Each row was made from one small tree. The marks that hang from a mark follow it in brackets, in alphabetical order. Every link used is in the known rows. Write each row's tree.
Known rows
zipin{zuvik{ledor navezin{regi zipam}}}: [ 47  11  -7  -3 -28 -12 -42 -24 -66  31 -32  13  -8  46 -20  64 -10 -17
  -2 -45 -51 -36 -46  -4 -19  64]
keza{regi}: [ -6  10  -5   1   3 -14  17  -9   2  -4  27 -11  -4 -13 -15  -4  13  -8
   6   0   7 -13   0  18  31  15]
zuvik{ledor navezin{regi}}: [ 24  -2  -1  13 -11  13 -31 -24 -63  20 -37   7 -24  39 -23  54  -3   2
  10 -36 -53 -32 -35  -9 -18  49]
keza{regi{ledor}}: [  3  13  -8  12   7 -10   2 -18  -7   6  17 -12  -6 -23 -22  -1  19 -13
  15 -11  -9 -28  -6  17  41  32]
fuvol{keza{regi rubu}}: [  6 -10 -23 -34 -12 -16  22 -18 -11   5  22  11   8  16  -1 -18 -44  -6
  -9  -8 -17  -1  34  24  43   5]
ledor{regi{navezin}}: [-11  11  -8  30  -8  16 -10 -10 -24   5 -33  -7  -3   6  -8  17   6  -6
  20 -11 -27 -15  -7  -6 -20  30]
navezin{regi zipam{zipin}}: [ 10  19 -13   5 -22  -4 -34 -22 -42  27 -26  -8 -11  10  -3   3  -8 -30
 -19 -30  -7 -24 -13  11 -27  30]
zipin{zuvik{ledor{regi} navezin{zipam}}}: [ 46   9  -6  -4 -32 -12 -44 -19 -60  33 -31  16  -5  47 -29  71 -11 -17
   0 -42 -52 -33 -49  -3 -14  63]
keza{regi rubu}: [  6 -11 -13   1  -6 -17  18 -14   0   3  33   4   9  -2 -13 -16 -19  -8
 -11 -19 -11  -9  17  18  41   6]
fuvol{keza{regi{navezin} rubu}}: [  9  -6 -27 -23  -9 -14  15 -25 -21   5  17   8  12  15   3 -23 -39  -6
  -4 -16 -26 -14  33  20  45  18]
zipam{zipin}: [ 17   3  -7  -2 -15 -17 -27  -9 -10  22  -2  -1  -5   2 -10  -2  -3  -6
 -14 -20   9 -14 -14   7   3   8]
keza{fuvol regi}: [ 15  10  -8 -12  -4 -19  16 -23  -4  -5   9   1  -3   0  -2 -17   8  14
   1  14  17  -8  21  28  40  25]
zipam{navezin zipin{zuvik}}: [ 50  17 -11 -12 -35 -31 -59 -16 -36  43   5  -9  -6  23 -13  15   0 -16
 -30 -56   9 -32 -34   5 -13  49]
siga{rubu}: [ 12  -3   7   8 -14  -6   4  -3 -18   1  -4   6  17  16  11   8 -11 -12
 -13 -15 -17  -2  14   2  10  -1]
fuvol{keza{rubu}}: [ 11 -17 -20 -34 -15  -7  10 -12 -12   7   3  19  12  24  10 -16 -53  -1
 -14  -8 -21   8  34  11  21  -5]
ledor{regi}: [-14   6  -1  15 -12  12   1  -1  -9   5 -26  -3  -8   7 -13  24  -1  -5
  13   0 -12   3  -6  -2 -24  12]
navezin{regi}: [-11  10  -2  16  -3  13   4  -9 -24   1 -28 -10 -15   3   6  11   0  -5
  10  -7 -11  -6   0  -3 -33  14]
regi{ledor{zipin{zuvik}} navezin{zipam}}: [ 56  23 -12  25  -4 -11 -68 -40 -60  35 -29   5  13  14 -13  17  10 -30
   3 -46 -72 -72 -31  -2  30  81]
zuvik{navezin{zipam}}: [ 27   1   0  -3  -5   2 -32 -17 -33  10  -3   5   1  27  -8  12  -3 -17
 -13 -26 -20 -24 -19   0   7  27]
zipam{navezin}: [ 15   7  -1  -5  -9  -2 -25  -4 -13  12  12 -12  -6  11  -1  -4   7  -5
 -15 -25   9 -10  -8   0 -10  25]
regi{navezin{zipam}}: [ 12  13 -13  15  -1   0 -28 -18 -28   9  -8  -4  11   3   4 -15   5 -15
  -2 -23 -22 -32  -5   0   9  33]
zuvik{ledor{zipin} navezin}: [ 52  -7   8  -2  -9  -5 -48 -28 -57  27 -20  20 -13  53 -34  60  -3   3
  -2 -33 -66 -44 -43  -6  15  51]
ledor{regi zipin}: [ 14   8  10  10 -12   1 -19 -14 -24  15 -30   7  -5  31 -22  45  -3  -9
   4  -2 -41 -19 -16  -1 -10  29]
zipam{navezin zipin{ledor}}: [ 40  12 -11  -9 -40 -26 -58 -10 -33  49   2 -12 -13  24 -15  14  -3  -9
 -30 -48   8 -28 -35   9 -13  50]

Which tree is each row?
[ 14   6 -12  14 -24   0 -39 -19 -44  32 -34   7 -13  21 -31  38  -3  -5
   5 -30 -43 -28 -30   1 -10  47] | zuvik{ledor{regi{navezin{zipam{zipin}}}}}
[ 44   0   7   9 -11   5 -45 -33 -74  28 -40  14 -23  56 -30  68  -3  -1
   4 -37 -73 -48 -42  -8  -8  61] | zuvik{ledor{zipin} navezin{regi}}
[ 19  16 -15   4   0 -15   6 -32 -18  -5   1  -2   1  -1   3 -24  15  13
   8   2   2 -27  19  24  45  43] | keza{fuvol regi{navezin}}
[ 57  13  -8 -11 -41 -26 -40 -12 -54  39 -24  11   4  52 -15  66 -19 -19
  -9 -37 -41 -32 -53   1 -11  69] | zipin{ledor zuvik{navezin{zipam}}}
[ 21  -8 -22 -28 -10 -18   5 -29 -21  15  13  13   8  17  -8 -10 -40 -11
  -6 -16 -38 -19  25  24  55  23] | fuvol{keza{regi{ledor{zipin}} rubu}}
[ 26 -12 -17 -13 -13 -22  17 -27  -6   2  15  17  10  11   1 -30 -23  14
 -17  -6  -1  -4  38  27  49  16] | keza{fuvol regi rubu}
[ 18  14   3  26  -7   4 -29 -23 -39  16 -37   3   0  31 -18  38   4 -10
  12 -13 -56 -38 -18  -5  -5  47] | ledor{regi{navezin} zipin}
[ 27   9  -6   7 -15   3 -42 -27 -55  21 -24  -3 -11  30  -9  18  -5 -23
 -13 -41 -23 -36 -25   1 -15  40] | zuvik{navezin{regi zipam{zipin}}}
[ 51   5   3   2 -18   1 -58 -39 -81  35 -37  16 -18  60 -31  63  -7 -16
  -9 -43 -75 -54 -45  -1  -5  68] | zuvik{ledor{zipin} navezin{regi zipam}}
[ 51   8   1  10  -3 -10 -46 -27 -41  28 -23   9   0  19 -20  38   5 -16
   6 -30 -56 -47 -31  -5  22  54] | regi{ledor{zipin{zuvik{navezin}}}}
[ 29  25 -16   1 -41 -18 -43 -22 -57  43 -37  -4 -10  26  -7  31 -16 -34
 -20 -40 -20 -31 -33  11 -35  55] | navezin{regi zipam{zipin{ledor zuvik}}}
[ 42   0 -30   9 -11 -18 -18 -47 -35  18   0  14  15   4  -3 -37 -14  -3
 -11 -32 -33 -40  28  26  66  55] | keza{fuvol regi{ledor navezin{zipam}} rubu}
[  8   6 -10  15 -19   6 -30 -15 -40  25 -33   8 -11  20 -27  39  -2  -3
  10 -23 -47 -23 -25  -1 -11  45] | zuvik{ledor{regi{navezin{zipam}}}}
[ 44  12 -11   6 -25 -20 -50 -24 -48  36 -24   1  -8  20 -16  31  -3 -17
  -7 -48 -20 -40 -37   0  -7  47] | zipam{zipin{zuvik{navezin{regi{ledor}}}}}
[ 16  20 -15   4 -33  -9 -38 -20 -48  38 -32  -6 -13  18  -6  16 -13 -29
 -20 -33 -13 -26 -23  12 -31  42] | navezin{regi zipam{zipin{ledor}}}
[ 20  20  -5  15  -9   5 -39 -31 -51  27 -37  -3  -9  12  -8  17  -1 -34
  -5 -28 -43 -39 -15   5 -12  50] | navezin{regi{ledor{zipin}} zipam}
[ -6  14 -10  25 -12  13 -19 -13 -29  10 -32  -5   0   9  -9  14   2 -15
  11 -16 -28 -20  -9  -2 -18  35] | ledor{regi{navezin{zipam}}}
[ 35  -3 -25  -2 -13 -22  -2 -40 -26   8   9  15  17  13   4 -40 -19   3
 -19 -21 -17 -26  34  27  55  38] | keza{fuvol regi{navezin{zipam}} rubu}
[ 35  23 -15   9 -46 -19 -32  -9 -51  39 -43   4   3  39 -15  68 -14 -18
   8 -31 -46 -28 -47   0 -28  75] | zipin{ledor{regi{navezin{zipam}}} zuvik}
[ 39   3  -5  -5 -20  -9 -48 -19 -43  28  -9   4  -2  33 -16  20  -8 -19
 -19 -37 -20 -34 -33   4   6  39] | zuvik{navezin{zipam{zipin{ledor}}}}
[ 29   0  -4   4 -24   8 -49 -23 -60  30 -33  14 -15  45 -38  58  -7 -12
  -1 -38 -56 -32 -41  -2  -8  55] | zuvik{ledor{regi} navezin{zipam}}
[ 40  24  -2  16 -23 -11 -46 -29 -56  29 -41   9   7  45 -21  55  -2 -25
   2 -28 -66 -48 -33  -2  -9  70] | ledor{regi{navezin{zipam}} zipin{zuvik}}
[ 41  12   9   7 -22  -9 -35 -23 -50  24 -39  12  -3  53 -28  74  -6 -16
   5 -22 -59 -36 -38  -5 -14  56] | ledor{regi zipin{zuvik{navezin}}}
[  4   7 -20 -26  -4 -11  11 -21 -15   7  10  -1  -2   1  -6  -8 -18  -9
  10  -2 -16 -14  17  23  43  23] | fuvol{keza{regi{ledor}}}
[ 52  18  -9  -3 -43 -20 -38 -16 -66  39 -37   6  -4  53 -12  72 -19 -21
  -4 -41 -46 -34 -53   0 -28  76] | zipin{ledor zuvik{navezin{regi zipam}}}
